Each row comes from the steps of one path. Every step used is in the known rows, and no mark comes twice. Write the path behind each row, first mark first.
Known rows:
D U H G: [  4.2   8.5   9.0   1.3 -17.8   0.5  -4.4  -7.2  -3.1   6.6  -0.6   3.9
   4.1 -16.2   0.4   0.6  -2.1   3.9 -12.1   2.3  -9.0  -0.7 -18.5 -20.1
  -2.5]
D Z H U: [ -4.4  -1.1  -6.8  -3.5 -23.9  -2.0  12.7   5.5   9.7  -7.0   0.5  -8.9
   0.7   8.3  -2.1   9.7  -3.1   8.3   3.3  -0.9  -4.5   2.2  -1.2 -35.3
   6.4]
U D Z: [ -5.8 -11.9  -0.9   0.0   4.4   0.6  -3.9  -3.5  -2.7 -12.9  -0.9   7.9
   0.9   5.0  -1.0  11.4   0.4   0.8  -0.2   2.3 -19.4   2.2   2.2 -22.9
   8.0]
D U A: [  4.9  13.7   6.9  -1.4 -25.3   8.7   2.9  -3.0   2.4   1.4  -0.7  -7.5
   8.4  -4.8  -2.8  -1.7   0.8   3.2   2.9  -2.0  -5.5  -2.6   0.2  23.6
  -6.3]
N U A Z H: [ -2.4 -28.4  -3.1   1.6 -18.0   7.2   7.3   1.4  24.3  -2.0   1.3   7.8
  -7.1  21.4  -0.2  -9.5   1.6   2.8   3.3  -6.6   1.7   0.7  20.3  42.5
 -10.7]
H G A Z N U D: [  0.3 -20.0  -0.4   5.6  25.7   1.3 -15.1 -13.6   4.9 -10.8  -6.6  13.6
  -3.4 -25.5   6.6   7.7  -1.0  -7.9  -9.5  -4.8 -14.1   7.7  26.0  36.4
  -5.4]
G A U D Z N: [ -2.2  -1.3  -5.2   2.9  19.2   0.0 -16.7  -7.4  -3.1  -6.7 -14.6  -2.4
   7.6 -26.7   2.8  17.3  -2.3  -1.0  -5.5   0.9 -36.5   6.1  16.1   5.6
   5.2]
H G A Z N: [  4.5  -2.5   3.8   1.4  14.0   1.4  -7.0  -7.5   0.8  -1.9  -5.6   9.1
  -1.9 -14.4   5.5  -4.9   1.3  -8.9  -6.0  -3.6  -9.3   3.5  11.8  45.1
  -6.1]
D U: [  3.7  13.4   4.9   0.6 -18.6   5.7   1.1   1.9  -2.3  -4.2   1.0 -11.1
   5.2 -16.3  -3.1   5.5  -1.1   2.0   1.5  -0.7   1.5   0.7  -5.2   1.3
  -1.9]
H U D Z A G: [  3.5  12.2  -0.7  -5.6  18.9   0.0   2.1  -6.6 -11.0 -19.0  -3.9   1.1
  -6.2   4.5   1.0  30.3  -2.2   3.7  -1.8  -4.7   0.3  10.7   5.2 -62.7
  11.5]
D Z A: [ -4.8 -11.0   4.4  -3.2  13.8   2.4  -1.1  -3.0  -3.7  -7.3  -1.4   8.4
  -4.0  19.5  -4.1   6.0   3.7  -0.8   0.9   1.8 -12.1   8.0  -3.6  -9.4
   6.1]
G A Z N: [  7.2   1.8  -1.6   0.9   8.5   0.2  -4.9   1.9  -1.9  -8.7  -4.9   4.5
  -1.9 -16.6   2.5  -0.9   4.6 -10.5  -0.5  -5.2  -9.7   7.3  18.7  38.8
  -5.9]
N U D Z: [ -9.3 -27.1  -5.5   2.8   8.7  -0.8  -5.9  -5.5   5.1 -14.5  -2.4   9.3
  -0.4   6.1  -0.5  14.4  -0.3   0.4  -1.6   0.1 -27.2   7.3  13.3 -19.7
   6.4]
G A U D: [  1.2  13.7  -8.1   2.7  21.2  -0.5 -12.5  -8.2  -2.3  -2.6 -16.2  -3.4
   1.4 -22.4   3.6  11.3  -4.3   4.8  -8.1   1.5  -9.3   5.8  10.1  13.9
   1.4]
D Z H G: [-12.4 -17.8   1.3  -1.0  -7.3   1.8   5.5  -3.6  12.4   1.3   1.6   2.7
  -0.7  18.6   1.0  -4.8  -6.9   5.7  -1.2   4.5 -11.0  -0.6 -13.5 -19.3
   5.1]
H G A Z D: [  3.5  -3.3  -2.3   1.3   5.1   1.8  -2.1  -3.8  -2.1  -2.9  -4.3   7.8
  -1.6  15.1   8.0  -8.0   0.0  -1.2  -0.1  -0.1 -10.1   1.3  -5.4  38.4
  -0.8]
H U D Z A: [  0.1   2.4   1.6  -3.8  13.4   1.1  -1.0  -6.7  -6.6 -17.2  -4.0   4.3
  -2.4  -0.6  -3.8  22.9   1.9   5.2  -2.4  -1.7  -6.7   7.5   6.1 -30.1
  10.8]
H G A U N: [ -3.8   6.9  -2.8   1.2  15.9  -0.9  -8.8  -8.2   5.7  12.7 -19.5   0.4
  -1.2   2.2   3.7  -8.2   2.2   8.6 -10.0  -1.8 -15.5  -1.7  -2.9  38.9
  -3.7]
A U N: [ -2.7  -3.6  -1.1   2.0   1.5   2.8  -5.2   3.5   7.5   8.4 -10.8  -1.3
  -2.4  -0.4  -2.3  -4.5   8.0   8.4  -2.4  -4.5  -7.3  -6.5   2.7  28.0
  -3.8]
G A Z: [ 6.4  7.3 -4.1 -0.1  7.4 -1.7 -0.3  1.8 -1.4 -9.7 -7.0  6.7 -7.0  2.5
  2.3 -2.3  4.8 -4.6 -1.2 -2.4 -5.2  7.1 10.6 37.2 -3.9]
N U: [ -3.6 -16.2  -4.6   2.5   4.7  -0.5  -2.1  -2.3   7.6  -0.2  -0.7   1.0
  -1.1  -0.9   0.1   4.0  -1.0  -1.2  -1.7  -2.6  -6.9   4.5  10.0   3.5
  -1.4]
G A Z D: [  6.4   2.7  -7.3   0.1  -2.1   1.8   0.7   5.2  -4.7 -10.8  -3.7   2.1
  -2.3  10.9   5.2  -3.7   1.5  -2.4   5.3  -1.7  -8.9   5.3   2.1  30.2
  -0.5]
D Z: [ -5.9 -10.0  -0.2  -1.3  -0.4  -1.4   1.6   0.0   0.6  -5.0  -0.4   4.8
   1.3  15.9  -1.3   3.0   2.6  -1.1   2.6   1.5 -22.1   1.9  -2.5 -13.0
   5.6]
U H G A: [  2.7  10.4  -1.6   0.1  10.2  -9.3  -6.7 -11.2  -5.0   9.0 -10.3  11.9
  -1.8  -3.8   5.7  -3.2  -3.2   1.1 -15.5   3.7 -18.2   6.0 -10.2 -19.8
  -0.8]
D Z H G A: [ -9.2  -3.5  -5.0  -2.3  -0.8  -3.0   4.2  -5.8   7.7  -0.1  -6.4  -0.3
  -0.2  13.0   3.3  -2.6 -10.0   4.6  -3.0   4.9 -16.4   7.1  -9.4 -15.0
   4.7]

Write each row's path:
[  4.4 -14.3   1.4  -0.5 -16.6   9.0   4.6   3.7   5.5  -3.2   2.9   9.1
  -0.1  31.2   2.9 -12.7   6.3   0.3  10.0  -4.2  -7.9  -7.3   4.4  49.8
  -5.1]	U A Z D
[  3.9 -16.8  -5.7   5.0  17.7   0.5 -12.3  -5.0   1.8 -16.8  -6.4   9.2
  -3.8 -26.9   3.7  11.8   0.9  -8.9  -4.7  -6.8 -13.9  11.8  35.1  27.9
  -4.6]	G A Z N U D
[ 11.4  11.6   8.2   2.0 -10.0   0.8  -9.9  -5.4  -5.1  -3.2  -5.3   8.6
   1.4 -34.1   3.1   0.7   2.3  -6.2 -12.7  -3.6 -18.0   5.2  -0.2  18.3
  -7.9]	D U H G A Z N
[  9.3  -1.3  13.0   0.5 -27.3  13.5  -0.2   0.9   5.8  -7.7   2.7  -0.1
   6.8 -18.8  -2.3  -4.4   7.6  -5.8   4.6  -8.8  -8.5  -4.3  15.6  57.0
 -12.2]	D U A Z N
[ -2.0  -4.6   4.1  -0.5  15.9   5.9  -7.1  -0.9   3.2   5.2 -12.0   1.7
  -7.1   3.3  -4.5  -1.6   8.9   8.6  -4.3  -4.6   1.9   0.0   2.6  30.2
  -2.9]	Z A U N
[ -0.9  -0.4   2.1  -5.4  20.4   1.3   0.6  -3.4  -7.7  -8.5  -0.4   5.8
  -8.0  23.2   0.5  12.7  -0.5  -2.2   2.3  -1.5  -4.5  10.6  -4.5 -38.9
   7.3]	D Z A G
[ 10.0  15.2   4.0   1.4 -11.4  -1.4  -5.3  -5.8  -5.0  -3.0  -8.1  10.9
  -3.2 -13.1   2.1  -2.7   2.5  -1.0 -12.9  -1.0 -14.8   6.4  -7.2  16.1
  -5.7]	D U H G A Z
[ -3.5   6.4  -4.8  -1.3   2.0  -1.1   3.8  -6.4   6.8   4.2  -5.7  -5.4
  -1.7  -1.3   4.5  -5.6 -12.9   5.5  -5.2   2.9   5.1   5.6  -6.8  -4.7
  -0.8]	Z H G A
[-15.6 -37.8  -2.8   2.8   2.2   2.4  -2.4 -10.1  16.5  -6.3  -0.4   7.2
  -1.8   4.2   1.7   7.7  -9.8   7.4  -4.8   3.1 -14.4   3.5   2.8 -29.8
   5.8]	N U D Z H G
[-12.7 -20.2   1.3   0.2  -1.6   3.1   1.6  -8.9   9.0  -7.2  -0.2   5.4
  -1.2   5.3   1.2   3.3  -9.2   8.1  -4.1   4.8  -6.2  -0.5  -6.7 -29.5
   7.5]	U D Z H G
[ 1.2 -5.8 -3.9 -1.3  1.9  1.7  2.0 -5.9  8.3  5.0 -1.3  3.1 -1.2 20.6
  5.4  4.7 -3.6 -1.2  2.6 -7.3 -6.1  3.8 13.3 -2.5 -5.9]	N U A G
[  4.2 -13.8  -5.8   3.3  10.8  -1.0  -8.0   0.1   4.4  -8.9  -6.3   6.3
  -2.7 -14.3   2.8   4.1   3.2 -11.5  -2.1  -7.9 -17.0  11.3  29.1  40.6
  -7.4]	G A Z N U
[ -3.9 -13.8   2.0  -0.6  -3.6   0.9  -3.3   0.8   0.1  -4.5   1.3   2.2
   6.2  -5.3  -0.7   5.1   1.5  -6.0   3.1  -0.9 -26.2   1.2   4.9  -8.4
   2.9]	D Z N
[ -5.5   6.2  -5.2   2.8  13.7   2.7  -8.4 -12.8   9.7   3.8 -13.7  -6.8
  -1.1 -21.7   5.6   4.1 -12.9  11.8 -12.2   3.5   3.4   2.8  -0.6   4.4
   0.6]	Z H G A U D
[ -4.5 -29.4  -2.7   2.6  -3.3  -6.2 -10.0  -0.4   3.8   0.9  -0.8  13.8
   2.4  -5.8   0.9  10.2   2.8  -6.4  -5.8  -2.1 -42.1   7.5   8.7 -37.4
   1.2]	D Z N U H
[-11.3  -2.1  -6.5   0.5   5.6  -0.6  -2.4  -8.2  13.3   7.2 -13.7  -5.0
   0.6   5.7   4.3  -2.0  -8.4   8.6  -6.8   5.3 -21.6   3.9  -7.7   9.1
   3.7]	D Z H G A U
[ -4.4   3.2  -8.9   1.9  20.4  -1.7 -11.7  -7.6  -1.7  -7.7 -16.6   1.1
   2.2  -6.8   2.4  14.8  -2.3   5.0  -6.0   3.9 -30.6   7.4   7.7   3.3
   7.2]	G A U D Z
[ -3.8 -19.8  -4.4   4.3  10.3   0.4  -7.4  -6.2   4.4  -7.9  -1.2   3.7
  -0.5 -10.8   1.1  12.9  -2.4   1.7  -3.4  -1.4  -5.3   4.6  15.3 -10.1
   1.3]	N U D
[ -1.0  -3.1   3.3   3.6   8.8  -3.4 -12.1 -10.5   4.4  18.6  -9.7   9.7
  -1.3  -8.8   4.5  -4.2   0.0   6.4 -17.2   3.5 -15.8  -5.7 -11.6   1.3
  -2.1]	A U H G
[  3.4 -17.8  -6.6   3.6   5.2  -5.2  -7.8  -5.2   1.7   1.1  -7.0  18.0
  -5.4  12.3   8.9  -3.7   0.0  -2.2  -8.7  -1.0 -26.2   7.2  -1.7   9.4
  -2.5]	N U H G A Z D
[ -4.0 -16.8   1.4   1.5   5.1   2.5  -8.2  -4.3  -2.7 -13.0   0.5   4.8
   5.5 -17.1  -0.2  13.8   0.2  -3.7   0.1  -0.7 -23.3   1.9  10.7 -21.4
   6.0]	U D Z N
[  1.6   7.7   4.0  -0.2 -24.3   5.9   1.5   6.3   0.1  -4.8  -2.4  -8.7
   3.4  -9.1  -6.4  -1.3   6.2   6.8   1.8  -6.0  -2.7  -1.0  -4.0   6.3
  -4.0]	D U N
[  2.9 -13.7  -4.5   3.1  12.9  -8.0  -8.2  -8.1   4.9   0.2 -10.2  22.5
  -9.0   4.6   5.9  -3.1   2.8  -3.8 -15.3  -2.1 -23.4   8.8   7.3  17.1
  -6.3]	N U H G A Z
[  5.6   5.6   2.4   0.3 -19.1   7.7   0.8   2.1  -2.1  -9.1  -7.0  -0.1
   1.3   5.5   1.2  -9.5   5.7   4.7   1.4  -5.9 -11.9  -0.6  -9.2  45.3
  -4.7]	H G A Z D U N
[ -5.1 -18.8  -4.5   2.0  12.4 -10.0 -13.1 -11.9   1.8   6.6  -9.4  15.0
   3.2  -7.9   5.8   6.5  -2.2  -6.3 -13.3   0.7 -51.1  11.7   5.0 -28.0
   0.3]	D Z N U H G A
[  1.9  14.8  -7.3   1.4  14.5  -1.3  -8.3  -3.9   0.8   6.8 -15.5  -7.3
   1.6 -10.8   3.1   3.4  -2.2   2.6  -5.6   0.7 -10.8   4.7   4.1  27.1
  -1.0]	G A U
[-12.6 -33.2  -8.7   2.1  -3.3   1.1  -0.1  -1.1  14.3 -13.4   0.7   1.2
  -2.3   4.5  -1.1  12.8  -7.5   6.4   0.1   0.6 -14.3   7.9  10.6 -35.0
   6.1]	N U D Z H
